Known rows, with every way that one mark hangs from another:
q406{q505{q845}}: [-35.8 -18.4   4.9  57.5   2.4  -6.5 -24.1 -11.0 -13.9  33.3  25.1   4.1
   1.1 -28.3  10.4 -28.8  40.3 -27.9  22.6 -37.1   9.1]
q505{q845{q330}}: [-38.8  -9.5   1.3  -3.0  20.3  -2.7  -2.7 -13.7 -42.3   7.4  30.6   2.8
 -10.6  -3.9 -10.8 -16.5  19.5  14.5  26.6 -30.9  -2.9]
q330{q406{q131 q505} q845}: [-65.5  52.2 -22.2  30.1 -19.5  57.7 -49.7 -25.1  17.7  36.0   6.0  21.0
  -7.7 -48.9   7.4  19.1  27.1 -22.2  -7.7  27.8   0.7]
q406{q330{q845} q505}: [-53.6  24.4   1.3  70.9  -5.9  34.7 -53.8 -23.4   8.7  22.7  35.2  19.4
   3.7 -44.7   5.9   3.5  34.9 -30.6  -2.6  24.2   2.3]
q630{q78{q131{q845}}}: [ 58.9 -50.6  21.8 -37.3 -11.1 -54.7  30.0  12.9  -3.7 -51.2  16.2 -24.4
  -0.6  34.5  22.7 -19.8  -0.1 -18.5 -20.7 -28.8   9.5]
q78{q131{q406 q845} q630}: [ 65.8 -13.9  -9.4 -40.1  -9.1 -20.9  32.2  32.4   4.2 -19.4 -34.0 -16.6
   7.2  42.1  20.8 -17.7 -33.4  -4.6  -4.7 -20.7   9.0]
q505{q845{q330{q406{q131}}}}: [-75.7  29.0  -6.5  -9.3  17.8  20.5 -14.7 -23.5 -20.0  16.2  27.0   5.7
 -18.1 -27.7 -20.4  -8.6  15.5   8.5   8.6   3.7  -9.0]
q505{q845{q330{q406}}}: [-51.9  15.1   5.7  -4.7  18.5  25.4  -5.7 -18.1 -17.4  20.9  37.7   7.9
  -7.0 -16.3 -15.0 -18.9  20.6   5.7   9.8  -7.4 -15.5]
q78{q131{q406 q845}}: [ 44.1 -23.9 -14.3   0.0   1.6 -37.3  26.5  16.0  16.5 -14.9 -30.9  -7.6
   8.0  37.3  10.8  26.6 -32.6   9.3  -0.3 -29.5  -4.9]
q78{q630}: [ 46.9 -18.8 -14.7 -51.4 -33.4 -19.6   3.2  20.4 -45.9 -31.6  12.1  -8.1
   2.1  21.9  32.7 -59.0  36.3 -22.7   6.0 -48.7  15.1]
q630{q78{q131}}: [ 57.5 -57.2   7.1 -35.7 -20.2 -71.3  29.0   8.5 -10.2 -62.9  34.6 -19.8
   2.0  29.6  33.6 -50.3  23.7 -28.7 -26.8 -48.1  11.8]
q630{q78{q131{q406 q845{q330 q505}}}}: [ 30.7 -16.5  25.4 -22.1  26.8  -9.4  39.6   3.0   6.5  -9.7 -14.0  -9.9
  -2.2  24.6 -22.6  17.1 -45.4  43.5  -9.8  36.2   7.7]
q845{q330{q406} q505}: [-28.0  21.5  13.5 -10.8  13.2  41.9   1.9 -18.7  -9.1  20.4   6.8  17.0
 -12.6 -18.7 -42.8  11.8  11.7  35.3  10.5  35.7 -20.2]
q78{q131 q630}: [ 64.2 -40.5  -9.4 -51.7 -29.6 -50.5  27.8  23.0 -18.6 -54.5   5.8 -21.1
  -2.8  31.4  35.6 -68.9  21.6 -42.3  -8.0 -58.4   8.1]
q78{q131{q406} q630}: [ 63.1 -21.5 -26.0 -37.7 -18.5 -37.4  31.4  27.3  -5.0 -33.7 -13.7 -11.1
   9.3  36.8  33.0 -52.0  -5.9 -16.9 -10.8 -44.2  11.1]
q406{q505}: [  1.5 -24.2   0.2  37.9 -15.2 -19.0 -19.9   0.4  -7.1   7.2  16.7   4.3
  17.0 -15.0  20.6 -17.7  41.1 -24.7  11.9 -39.1   2.6]
q131{q845}: [ 27.0 -20.4  -1.5 -14.7 -12.4 -15.3  -2.3   9.6 -24.0 -11.8  -6.8  -4.5
  -0.5  22.7  10.1  23.2   7.1   4.4  20.1 -32.9  -0.5]
q78{q131{q406 q845{q330 q505}} q630}: [ 32.7   5.8  11.5 -35.6  21.1  18.0  38.9  17.1  -0.3   5.4 -47.3 -10.3
  -8.2  27.0 -26.6   4.6 -55.4  37.6  10.2  36.1   3.6]
q78{q131}: [ 42.8 -50.5 -13.4 -12.5 -18.0 -66.1  22.6   8.5  -5.3 -49.6   7.0 -11.5
  -1.9  26.4  24.7 -24.1  22.4 -29.6  -2.7 -69.0  -5.5]
q845{q330{q406{q131}} q505}: [-53.8  35.7  -1.2 -15.4  12.9  38.4  -8.4 -22.7 -13.6  13.1  -5.0  13.7
 -23.0 -30.1 -48.2  23.6   5.0  37.3   9.2  48.1 -11.1]

Rows:
[ 14.9   6.5 -11.5  15.5  10.9  22.5   3.4   5.4 -10.4  35.5 -49.4  12.7
  -6.2  14.9 -25.9  59.0 -30.5  54.3  29.0  21.6   7.8] : q131{q406 q845{q505}}
[-24.9  23.6  31.1   6.8  14.4  41.5 -11.9  -5.0  18.1  33.5   6.2   4.6
  15.8 -17.5 -18.3  28.2  -7.9  10.4   2.9  28.9 -23.0] : q131{q845{q330{q406{q505}}}}
[-46.7  39.2 -19.6  78.2   5.6  43.2 -45.2 -15.8  21.3  42.5  10.8  28.1
  17.3 -33.6   5.1  20.8   3.9  -0.3  -4.8  33.3   4.5] : q131{q406{q330{q845} q505}}
[ 15.5   1.4  -0.9  25.5  -4.2 -15.7   1.8  16.2  30.8  -9.1   6.3  -5.7
  21.7  -8.0  21.4 -55.6  -2.4 -39.8 -26.3   4.9   7.9] : q78{q131{q406{q330 q505}} q630}
[-24.8   8.5  -7.5 -33.9   7.0  -6.8  -9.4  -4.3 -31.9 -15.5 -15.3  -5.6
 -12.0   2.5 -15.6  42.8 -14.0  30.8  19.5   1.8  -0.3] : q406{q131{q845{q330}}}
[ 12.8  -7.3  20.2 -26.4  10.3  -9.0  25.3   2.1  22.5 -18.4   2.0 -11.0
   3.1  16.5 -10.7  15.4 -20.0  -1.6 -11.1  -1.1 -29.6] : q78{q131{q845{q330{q406}}}}
[-46.9  12.0   9.6  48.2  -2.9  25.0 -26.6 -13.0  16.2  44.4  33.8  11.8
   6.1 -40.6   5.6 -28.4  41.8 -35.0  -0.1  -9.2  -7.5] : q330{q406{q505{q845}}}
[-49.1  15.4  11.8  17.2  13.4   9.9 -26.8  -8.1  -6.1  17.9 -15.2  -3.9
   1.3 -27.5 -18.6  38.2 -10.9  13.1  20.5  20.1   2.0] : q406{q131{q845{q330}} q505}
[-33.1  19.3  18.2  11.5   7.9  28.8 -13.4 -11.6  12.9  22.0  30.9  11.7
  20.3 -28.4  -9.3  -8.8  20.7  -2.3  -8.1  11.9 -24.1] : q845{q330{q406{q505}}}
[ 65.6 -31.7   7.3 -52.5 -20.8 -34.8  28.4  28.8 -11.0 -41.6 -14.1 -26.7
  -5.3  38.5  23.9 -36.5  -4.9 -30.9  -1.2 -34.9   6.9] : q78{q131{q845} q630}
[-55.9  53.6 -29.4   2.2 -15.4  66.3 -32.3 -30.0  -8.1  27.8 -14.9  25.0
 -39.3 -33.7 -22.2  38.0  17.7  14.6   9.1  47.0   4.2] : q330{q406{q131} q845{q505}}
[-16.8  19.4  11.1  31.3  30.1  32.2  -7.3   1.9  12.9  48.2 -22.7  10.6
  27.6  -4.4 -16.8  48.9 -39.8  43.6  16.2  25.4  -6.6] : q131{q406{q505} q845{q330}}
[ 57.4 -40.7  -7.4 -24.2  -9.2 -59.2  31.7  12.4   3.4 -44.8  16.5 -10.5
  13.4  33.4  32.4 -33.6  -1.0  -5.7 -30.3 -35.2  15.2] : q630{q78{q131{q406}}}
[ -3.8   6.4 -29.3  28.7   0.6  -8.6  -2.0  -6.9  22.6 -16.0   4.1  10.3
   0.4   7.2  11.3   9.6  -9.1  -7.5 -16.3  -1.5  -5.2] : q78{q131{q406{q330{q845}}}}
[-25.5  25.2   7.3  69.9  15.7  21.0 -32.5   1.2  31.0  40.0  -7.1  12.1
  26.1 -21.1  -6.8  38.1 -20.1   7.3  -1.6  39.0  -1.3] : q131{q406{q330 q505} q845}
[ 24.3 -19.3   1.2  38.7   7.1 -23.7  13.2  14.1  38.2  13.8 -30.5  -4.1
  18.7  12.0   8.9  22.8 -29.8  -5.1   0.4 -15.0  -2.9] : q78{q131{q406{q505} q845}}
[-35.3  14.5   0.8 -19.5  16.2  14.1  -7.1 -11.7 -34.0   4.1 -34.1  -0.1
 -29.6  -8.2 -45.0  57.2 -19.9  50.4  31.7  35.3   5.4] : q406{q131{q845{q330 q505}}}
[ 15.0  -3.2  -6.0   2.3  -2.6 -14.8   6.6  -6.9  16.2 -30.3  29.4   1.2
   4.1  11.2  22.8 -17.0  -5.4  -9.7 -38.8  13.5  13.2] : q630{q78{q131{q406{q330{q845}}}}}
[ 44.2 -16.6  -9.9   3.2 -12.3 -24.1  18.0  24.3  15.9  -5.7 -13.0  -8.3
  20.4  11.3  32.2 -53.8  -3.3 -30.0 -11.2 -27.8  12.6] : q78{q131{q406{q505}} q630}
[-41.8  23.5  -9.8  36.0  -3.1  40.4 -34.6 -26.7 -18.2  10.7  14.9  21.9
 -27.4 -25.1 -20.2  21.2  26.0   4.8  11.5  40.1   4.5] : q406{q330{q845{q505}}}
[ 23.2   9.3  32.8 -50.8   9.1  28.3  33.0   9.0   7.7  -3.5 -20.2 -14.0
 -17.3   9.7 -29.4 -13.7 -25.9   5.3  -2.6  41.1 -11.1] : q78{q131{q845{q330{q406} q505}} q630}
[-17.5  25.4 -13.0 -23.2 -17.2   7.4 -18.0  -1.6   1.8  -4.6  -7.3   0.8
  -7.7  -8.0   1.1  27.4   6.9  -3.9  -5.8   6.3  -6.4] : q330{q406{q131{q845}}}
[-28.2  30.8  -5.7  -8.6  -9.1  27.8 -15.6  -9.7   0.4  13.1 -23.1   6.4
 -24.6 -18.7 -25.7  40.7   1.0  14.6   6.4  36.0  -2.2] : q330{q406{q131{q845{q505}}}}
[ 41.4 -28.0  19.5  11.0   4.1 -30.8  19.1  13.0  28.8  -7.0  -1.1 -14.3
  20.3  16.3  19.1  -6.0 -22.8  -6.6 -26.0  -0.5  13.9] : q630{q78{q131{q406{q505} q845}}}
